What can hang from each mark
M: D F H V
V: E
L: D F H V
H: L M
F: L M
D: E L M
E: V

Known rows, with every way that one mark hangs from another
F[M[D H[L[V]]]]: 23; 10; 49; 4; -3; 16; 4; -29; 3; 17; 12; 2; -8; 38; 51; 27; -34; 3; -14; -12; 13; -7; -19; -10; 2; -16; 10; 1; 6
L[D[M] H V[E]]: 11; -39; 37; -23; 6; -28; 17; -63; 26; 8; -4; -30; -12; 38; 29; 21; -49; -10; 22; -6; 15; -29; -82; -47; 27; 28; 69; 16; -8
M[D[E] F[L[V]] H]: 28; 15; 55; 30; -34; -15; 40; -64; 16; 31; 29; 29; -1; 41; 61; 29; -25; -11; 3; -11; -13; 29; -6; -24; -25; -13; -3; 2; 3
D[L]: 46; 7; 48; -15; -17; -17; 29; -22; 18; 17; 2; 7; 4; 45; 37; 39; -36; 48; 55; -5; 45; -18; -58; -28; 11; -16; -5; -6; 25
F[L[D H V] M]: 50; -19; 50; -9; -6; -25; 1; -28; 11; 64; 3; -21; -8; 6; 15; 30; -46; -19; 35; -32; 12; -57; -39; -36; 22; 5; 9; 26; -19
F[L[D[E] H[M] V]]: 22; -19; 52; -6; -23; -55; 12; -50; 31; 53; -1; -18; -28; -13; 31; 3; -8; -30; 47; -38; 7; -31; -49; -49; 40; 32; 33; 21; -24
D[E[V] L[F[M]]]: 65; -1; 26; -10; 8; -23; 49; -44; 43; 55; 3; -9; 17; 33; 23; 45; -56; 25; 13; 30; 8; -32; -72; -33; 28; 22; 16; 27; 4
F[M]: 42; -2; 42; -8; -10; -4; 22; -22; 8; 17; -17; 12; 20; 59; 27; 73; -72; 54; 12; 11; 41; -26; -46; -36; 18; -18; -25; 18; -14
F[M[D[E] H[L]]]: 32; 25; 22; 1; -16; 4; 3; -48; 1; 30; 4; 15; 9; 53; 55; 47; -24; 24; -24; 1; -5; 16; -25; -31; 6; 1; 8; 16; -2
F[L[V[E]] M]: 32; 0; 69; 12; 2; -43; 31; -45; 25; 33; 0; 19; 3; 45; 16; 59; -68; 13; 4; 15; 18; -44; -56; -28; 19; -3; -14; 22; -42
M[D F H V]: 54; 23; 21; 5; -38; 18; 46; -43; 3; -21; 28; 26; -1; 70; 85; 22; -60; 22; -1; -2; 5; 38; -3; -17; -35; -27; -44; -10; 38
H[L[F] M[D V]]: 48; 25; 18; -13; -13; -14; 48; -29; 32; -17; 17; 1; -20; 27; 83; -16; -36; -2; 35; -1; 44; -22; -33; -29; 35; -13; -8; -2; 38
L[F]: 41; -12; 37; 9; -3; -17; 46; -17; 22; 2; -1; 5; 8; 44; 54; 55; -70; 41; 28; 21; 79; -11; -45; -57; 23; -19; -8; 0; 23
F[L[H] M]: 55; -12; 42; -11; -9; -28; 0; -21; 1; 64; 0; 6; 18; 49; 25; 66; -58; 32; 26; -24; 16; -56; -41; -46; 17; -7; -40; 34; -14
H[M[V]]: 38; 6; 40; -14; -20; -23; 42; -22; 19; -15; -10; 10; -11; 41; 56; 17; -54; 39; 33; -6; 37; -13; -45; -25; 21; -6; -36; -4; 3
H[L[D[E] F V] M]: 13; 0; 40; -3; -4; -44; 36; -53; 48; 13; -5; -30; -36; -19; 50; -22; -20; -37; 39; 4; 62; -14; -52; -49; 56; 18; 79; 4; 1
H[L M[V]]: 31; 19; 37; -24; -13; -29; 23; -26; 18; -16; -9; 8; -24; 33; 63; -13; -34; 22; 42; -14; 50; -14; -48; -16; 27; -6; -15; -9; 10
D[E L[V]]: 15; -2; 49; -1; -11; -28; 40; -52; 27; 33; -1; 6; -2; 26; 28; 30; -18; 24; 53; 0; 22; -3; -59; -21; 10; 7; 49; -10; 9
M[F H]: 36; 0; 48; 7; -32; -3; 29; -35; 3; -5; 7; 17; 0; 71; 62; 44; -70; 38; 5; 0; 46; 31; -20; -39; -21; -25; -33; -3; 19
L[V]: 12; -17; 60; 6; 2; -8; 34; -26; 15; -4; -10; 12; -8; 34; 40; 43; -49; 33; 33; 2; 56; -5; -44; -25; 12; -15; 11; -12; 2
M[D H V]: 51; 16; 24; 8; -24; 20; 37; -21; -4; -13; 18; 21; -4; 53; 79; 35; -44; 36; -4; -9; 6; 30; -16; -17; -20; -14; -41; -16; 31
H[L M[F]]: 24; 15; 50; -24; -27; -32; 22; -46; 28; -16; -5; 10; -16; 53; 56; -4; -46; 14; 41; -5; 65; -10; -39; -31; 25; -22; -9; 8; 8
H[M[D F[L[V]]]]: 36; 13; 67; 4; -35; -25; 50; -47; 37; 6; 22; 21; -12; 33; 51; 8; -35; -17; 36; -17; 13; -28; -19; -20; 12; -31; -29; 14; -3
D[E[V] L M[H]]: 42; -6; 42; -20; 1; -17; 26; -45; 23; 45; 2; -8; 9; 54; 35; 37; -15; 34; 1; -11; -23; 6; -83; -14; -6; 31; 26; -1; 3
D[E[V] M]: 28; -19; 39; -18; 14; -17; 38; -52; 28; 13; -24; 12; 17; 56; 34; 53; -35; 45; 4; 15; 3; 2; -85; -23; 20; 25; 23; 11; -19

Rows
53; 22; 17; -7; -30; 9; 59; -51; 13; -30; 18; 32; 4; 66; 74; 18; -64; 26; 27; 11; 18; 19; -16; -16; -12; -32; -36; -2; 34
M[D F V]
34; 18; 39; 0; -13; 14; 5; -23; -1; -5; 13; 17; -10; 50; 74; 28; -19; 26; -1; -11; 35; 22; -23; -26; -1; -17; -11; -12; 31
M[D H[L]]
37; 14; 31; 9; -25; -19; 46; -60; 11; -28; 16; 24; -13; 82; 70; 25; -85; 24; -8; 22; 21; 42; -31; -31; -27; -4; -39; -5; 16
M[F H V[E]]
38; 0; 47; -6; -19; -16; 59; -29; 51; 16; 30; -16; -14; 11; 51; 6; -29; -10; 47; -6; 31; -46; -45; -32; 32; -16; 20; 1; 34
H[M[D[L[F V]]]]
9; 3; 57; 6; 8; -21; 2; -47; 12; 10; 0; -1; -13; 51; 37; 33; -57; 7; -21; 12; 30; -3; -48; -24; 6; 6; 19; 6; -16
F[M[H[L[V[E]]]]]
35; 25; 36; -3; -29; 10; 17; -45; 4; -15; 22; 20; -8; 64; 79; 13; -37; 12; 5; -5; 34; 31; -9; -26; -15; -31; -18; -4; 39
M[D F H[L]]
42; 1; 40; -16; 1; -19; 39; -48; 34; 26; -3; 14; 0; 35; 34; 32; -22; 37; 29; 14; 8; 4; -75; -15; 16; 25; 10; 1; 8
D[E[V] L]
36; 8; 33; -14; -25; -8; 55; -71; 48; -18; 4; 26; -10; 50; 61; 17; -36; 11; -5; 23; -10; 17; -43; -23; 23; 11; -18; 25; -5
H[M[D[E[V]] F]]
54; -10; 49; -22; -30; -42; 3; -21; 22; 39; 2; -16; -22; 9; 38; 12; -27; -7; 50; -41; 29; -45; -45; -55; 39; 9; -24; 23; -7
F[L[D H[M]]]
59; 25; 0; -9; -6; -27; 37; -51; 23; 27; -4; -19; -2; 12; 47; 3; -54; -8; 26; 19; 33; -17; -44; -40; 29; 14; 42; 15; 9
H[L[D[E] F[M[V]]]]
77; 32; 35; 9; -26; 1; 26; -17; -5; 41; 24; 22; 12; 49; 54; 48; -52; 23; -12; -20; -26; -13; -13; -11; -21; -19; -71; 9; -1
F[L M[D H V]]
37; 16; 26; -3; -19; -27; 58; -66; 23; -37; 6; 30; -5; 79; 61; 21; -86; 29; 19; 33; 35; 20; -45; -30; -6; -8; -28; 3; 10
M[F V[E]]
0; 18; 42; -10; -26; -23; 38; -80; 39; -11; 7; 15; -21; 34; 61; -13; -11; -19; 29; 1; 17; 7; -28; -21; 25; -6; 42; 9; 2
H[L[V] M[D[E] F]]
6; -38; 52; -15; -10; -26; 15; -29; 23; 10; -6; -12; -21; 24; 41; 20; -39; 13; 37; -27; 40; -30; -48; -42; 33; 7; 14; 9; -1
L[H[M] V]
11; -21; 33; -16; -34; -34; 29; -77; 37; 14; -2; -22; -28; 14; 42; -10; -35; -28; 39; -16; 15; -3; -37; -52; 28; 23; 52; 23; -7
L[D[E] H[M[F]] V]
24; -9; 39; 11; -4; -37; 56; -47; 39; 39; 10; -8; 0; 18; 36; 26; -32; 12; 54; 14; 41; -16; -58; -41; 19; 7; 60; -5; 26
D[E L[F V]]
18; -6; 41; -15; 18; -16; 8; -48; 14; 22; -14; 1; -3; 53; 50; 26; -13; 24; -15; -6; 5; 21; -74; -15; 5; 30; 32; -1; -6
D[E[V] M[H[L]]]
46; 4; 33; -6; 4; -20; 21; -22; 18; 23; -6; -6; 13; 43; 41; 42; -70; 25; 21; 18; 72; -40; -46; -47; 34; -20; 6; 17; 10
H[L[F[M]]]
71; 10; 44; -6; -2; -25; 25; -46; 28; 54; -12; 5; 2; 13; 18; 43; -41; 4; -1; 10; -10; -24; -60; -23; 27; 27; -13; 31; -41
F[L[D[E[V]]] M]
53; 26; 41; 4; -21; -49; 54; -62; 23; -7; 16; 39; -4; 68; 55; 21; -76; 13; 29; 18; 24; -2; -40; -25; -10; -13; -51; 6; 1
M[F[L] V[E]]
35; -32; 28; -11; -13; -32; 25; -20; 30; 19; 2; -19; -7; 35; 56; 34; -61; 24; 34; -7; 60; -38; -49; -75; 44; 3; -8; 21; 20
L[F H[M]]
24; -1; 39; -17; 3; -19; 19; -70; 19; 12; -4; 4; -1; 67; 57; 12; -28; 11; -12; -1; 2; 28; -60; -13; -10; 17; 30; 6; 1
D[E[V] M[F H[L]]]
38; -2; 34; -8; -10; -6; 31; -20; -6; 7; -3; 0; 10; 66; 57; 41; -53; 45; 7; -21; 10; 8; -48; -18; -21; -7; -15; -15; 11
D[M[H V]]
29; -32; 43; -18; -9; -39; 33; -27; 43; 44; 19; -38; -19; 11; 38; 0; -38; -7; 65; -25; 44; -58; -58; -50; 39; 5; 37; 10; 33
D[L[F H[M] V]]
43; -22; 22; -39; -26; -14; 19; -54; 15; 14; -1; -25; 7; 58; 43; 19; -57; 5; 45; -22; 26; -21; -53; -52; 9; -4; 29; 24; 16
L[D[M[F]] H]
58; 24; 51; -8; -40; -45; 49; -38; 27; 4; 10; 24; -9; 46; 55; 0; -58; 9; 48; -18; 24; -23; -28; -19; 5; -24; -65; 7; 0
H[M[F[L] V]]
54; 17; 39; -5; -30; 13; 25; -21; 8; 19; 29; 10; 3; 51; 58; 40; -23; 35; 16; -17; 8; 7; -32; -24; -13; -19; -20; -10; 40
M[D[L] H]
31; 5; 45; -4; -14; -32; 64; -52; 63; 0; 34; -11; -20; 26; 48; 3; -41; -15; 29; 21; 21; -39; -63; -42; 38; 2; 27; 11; 22
H[M[D[L[F V[E]]]]]
46; -33; 19; -18; -2; -31; 33; -48; 50; 25; -1; -34; -27; -3; 51; 2; -40; -14; 11; 8; 20; -17; -65; -64; 56; 53; 30; 32; 5
L[D[E[V]] F H[M]]
47; 12; 28; 5; -10; -14; 28; -39; 4; 2; 3; 12; 2; 73; 46; 53; -87; 41; -31; 19; 2; 7; -42; -30; -10; 9; -40; 9; -14
F[M[H V[E]]]
69; 19; 20; 1; -13; -27; 47; -37; 25; 35; 29; -14; 4; 58; 44; 35; -87; 20; -2; 21; 8; -21; -53; -39; -7; 8; -16; 10; 22
D[L[F[M[H V[E]]]]]
41; -9; 5; -38; -18; -31; 36; -79; 22; -8; 8; -17; -7; 69; 50; -1; -74; -9; 31; -1; 1; -10; -64; -43; 3; 15; 24; 22; 13
L[D[M[F V[E]]] H]
46; 12; 25; 9; 0; -15; 29; -16; 4; 1; 15; -3; -15; 36; 80; 5; -52; 17; 18; -3; 62; 13; -29; -32; -4; -10; -7; -21; 47
M[H[L[F]] V]
